Known rows, with every step that occurs:
J S: [ 28  -7 -25   9 -15 -23 -11  -6  -1  15   1 -17  11   2  -3 -15 -18 -10
 -13  10]
D S M: [ -4  -3 -11  -2 -35  -1   4 -15   7  -2 -34 -29 -11   8 -17 -22   9   8
 -10  -1]
M S D: [ 18 -36  -9  26  24 -19  -3 -17  13  18  14   2  13  14 -19 -20  11  -8
  -6  22]
M J S: [ 31  -9 -30  34 -17  -9 -14  -9   4  11   3 -22  20  14   0 -31 -34  -4
 -19   8]
D S M J: [  1  -7 -17  31 -31  15   0 -17  13  -4 -28 -31   2  22 -10 -37 -13  13
 -14  -7]
M G S D: [ 10 -20  12  -1  33 -15  -4  -5  25   9 -19   6  -3   5 -21   3   9 -11
   2  -8]
L S M J: [ -4 -18 -16  19 -13   6  -3 -13  20  -2 -18 -30  12   8  -8 -27  -8  -3
 -28  -4]
E M J: [  1  -2  -7  21 -15   8  -8  -4  20   4 -18 -35   5   8  11 -27 -24  -8
 -16 -12]
S E M: [-24   0   0 -20 -15  -4  -2 -14  21  26 -22 -39 -10 -21  -2  -4 -11 -22
 -12  -9]
L G E M J S: [ 31  -4 -14  21 -26 -14 -11  -8  30  10  -1 -21  20  -1  22 -32 -31 -16
 -32   2]
E M J S D: [ 30 -14 -21  34  -2 -13 -26   1   4  17  14 -15  11  13 -12 -49 -16  -6
 -12   7]
M J S D: [ 33 -23 -27  43   5 -11 -22  -3   1  18  18  -6  18  19 -17 -43 -18   0
  -6  10]
S M G J: [ -8 -12  -2  -5  -9  -8  -1  19   8  -3 -48 -20 -30   8  -9  17  -9 -17
  -3 -37]
G E M J: [  5  -3   8  11  -7   2  -2  -6  38   1 -19 -29  16   2  22 -19 -19  -6
 -24 -16]
G E M J S D: [ 34 -14 -10  25   4 -17 -21  -1  18  14  14 -10  19   9  -2 -43 -12  -5
 -18   3]
M J: [  7 -16 -14  35  -5   9  -2  -9  16   6 -12 -20  15  17   1 -17 -26   2
  -8  -8]
L S D: [  8 -36 -10   6  24 -26 -15  -8  -1  20   7  -1  15  -4 -26 -21  10 -11
  -5   4]
J S M: [ 10  -1 -21   0 -30  -7  -6  -2  14   2 -10 -29  -2   1  -8 -19   1  -7
 -24   7]
G J: [ -6 -29 -12  14  -6  -5   1   6   9  11 -38 -21  -9  15  -4   0 -19  -8
  11 -28]
M G E: [ 14  -2  25 -26  20 -27   5   0  29  -3 -18   3   9 -15  14  36   1 -12
 -19 -22]
J S M G: [ 15  12  -5 -17 -13 -21 -11   8   2  -5 -16 -15 -17  -7 -10  12  -2 -19
 -26  -6]
L G E M J S D: [ 34 -19 -11  32  -2 -16 -19  -1  27  17  14  -4  19   5   4 -43 -16 -10
 -17   4]
E M S D: [ 14 -25  -3  14  15 -20  -8 -13  16  17   8 -10   6   7 -13 -26  13 -17
 -13  20]
M S: [ 14 -26  -8  13   6 -19  10 -27  19  12  -3 -12  15   9  -3  -1   3 -15
 -19  25]
G L S: [  4 -29  -2 -13   2 -37  -8 -27  19  13 -21 -22  13  -6  -5   9   8 -26
   3  -7]

Rows:
[ 20   7  16 -29   3 -26   0   3  31  -8 -16  -5   4 -15  10  23   5 -14
 -34 -14]
J S M G E
[-12 -14  -5   7 -14  -5  -8 -27  31  20 -23 -43   6  -2   2 -18 -21 -23
 -11 -14]
G L S E M J
[ 18 -25   8   6  23 -25  -3 -15  31  15   7  -5  14   2  -3 -20  17 -15
 -20  16]
G E M S D
[  7  -8   6  18 -13   3  -1  -7  46   4 -18 -22  15  -2  28 -18 -22 -12
 -24 -16]
L G E M J
[ 26   2 -24  23 -26 -11 -18  -5   8  11  -3 -33  12   8   7 -38 -33 -12
 -25   5]
E M J S
[  4  10   4 -17 -17 -15  -2  -2  -4  -8 -34 -15 -23  -2 -16   9   4  -7
 -15 -15]
D S M G
[  7 -10  17 -10  25 -16  -8  -1  28   9 -24  -3  -9   0 -16  -2  10 -17
  -4 -10]
E M G S D
[-14  -5  -8  17 -15  12  -4 -15  24  18 -18 -39   3   0   2 -23 -30 -12
 -17 -12]
S E M J
[ 12 -22   7 -14  20 -42 -24  -8  10  14  -8 -10  -3  -8 -18  -4  16 -30
   2 -11]
E M G L S D
[ -5 -18  -6  29 -18  23  10 -16  55  -3 -33 -23   5  16   3 -20 -11  -3
 -20  -7]
L G S M J
[-26  -3  10 -27  -8  -1   6 -23  42  25 -37 -38  -8 -18  -2  -1  -7 -24
 -14  -9]
G S E M
[-13 -29 -10   3   6 -10  15 -41  23  33  -4 -19   8  -6 -15   7  -8 -19
 -16  18]
M S E
[-10  -3 -10  18 -25   9  -4 -24  14  19 -25 -40   1   4  -4 -33 -30  -4
 -14 -10]
D S E M J
[ 25 -14 -13  11   2 -29 -27  17  -6  16  -6 -10 -12   7 -17 -24 -13 -19
  -4 -11]
E M G J S D
[ 30   2 -13  14 -19 -15 -14  -6  22   8  -3 -27  20   3  16 -31 -28 -11
 -31   1]
G E M J S
[  8   6  17 -23  -6 -32 -13  -7  27   2 -35 -26 -20  -5  10  30   4 -33
  12 -27]
E M G L
[ -8   3 -11 -18 -23 -14  -9 -15  14  29 -11 -40  -6 -21  -3 -15 -19 -26
 -20   0]
J S E M
[-20 -12  11 -23  14  -6  14 -27  36  25 -36 -14  -8 -14 -17  30 -11 -21
  -7 -12]
M G S E
[ -6 -12  -5  22 -12  21   8 -15  46  -6 -35 -30   6  20  -2 -20  -8   3
 -19  -7]
G S M J
[ -7 -23 -27   6 -15 -10  -1 -16   7  36 -15 -27  -3  -2 -17  -6 -33 -17
  -4  -8]
G J S E
[ 30 -21 -22  23   7 -23 -20   0  -3  20  17  -3  11   8 -20 -31  -6  -4
  -2  11]
J S D
[  2 -15 -28  21 -14  -2  -3 -26  11  33   1 -26  12  -1 -13 -17 -38 -10
 -16   5]
M J S E
[-24 -29   1  -3  -1   5  20 -37  52  33 -30 -14   2 -15  -7  14 -13 -20
  -3  -5]
L G S E
[-11  -4 -13 -11 -26 -12  -9  -7  13  30 -24 -42 -13 -13  -3 -16 -25 -27
 -14 -11]
G J S E M
[ 13  -5  11 -12   2 -31  -7 -11  23   2 -30 -15 -12   3   3  38   2 -25
  18 -24]
M G L
[  3  15  13 -28  -2 -23 -12  10   3   1 -25 -18 -20 -17   4  19  -7 -28
 -17 -20]
E M G
[-17  -8   4 -15  -7 -14  -5  11   7  15 -47 -27 -31  -5  -5  18 -23 -29
  -1 -40]
S E M G J
[ 10   6  23 -30  -1 -22   7  -6  26  -9 -31  -5  -2 -11   5  21  11  -3
 -25 -20]
D S M G E
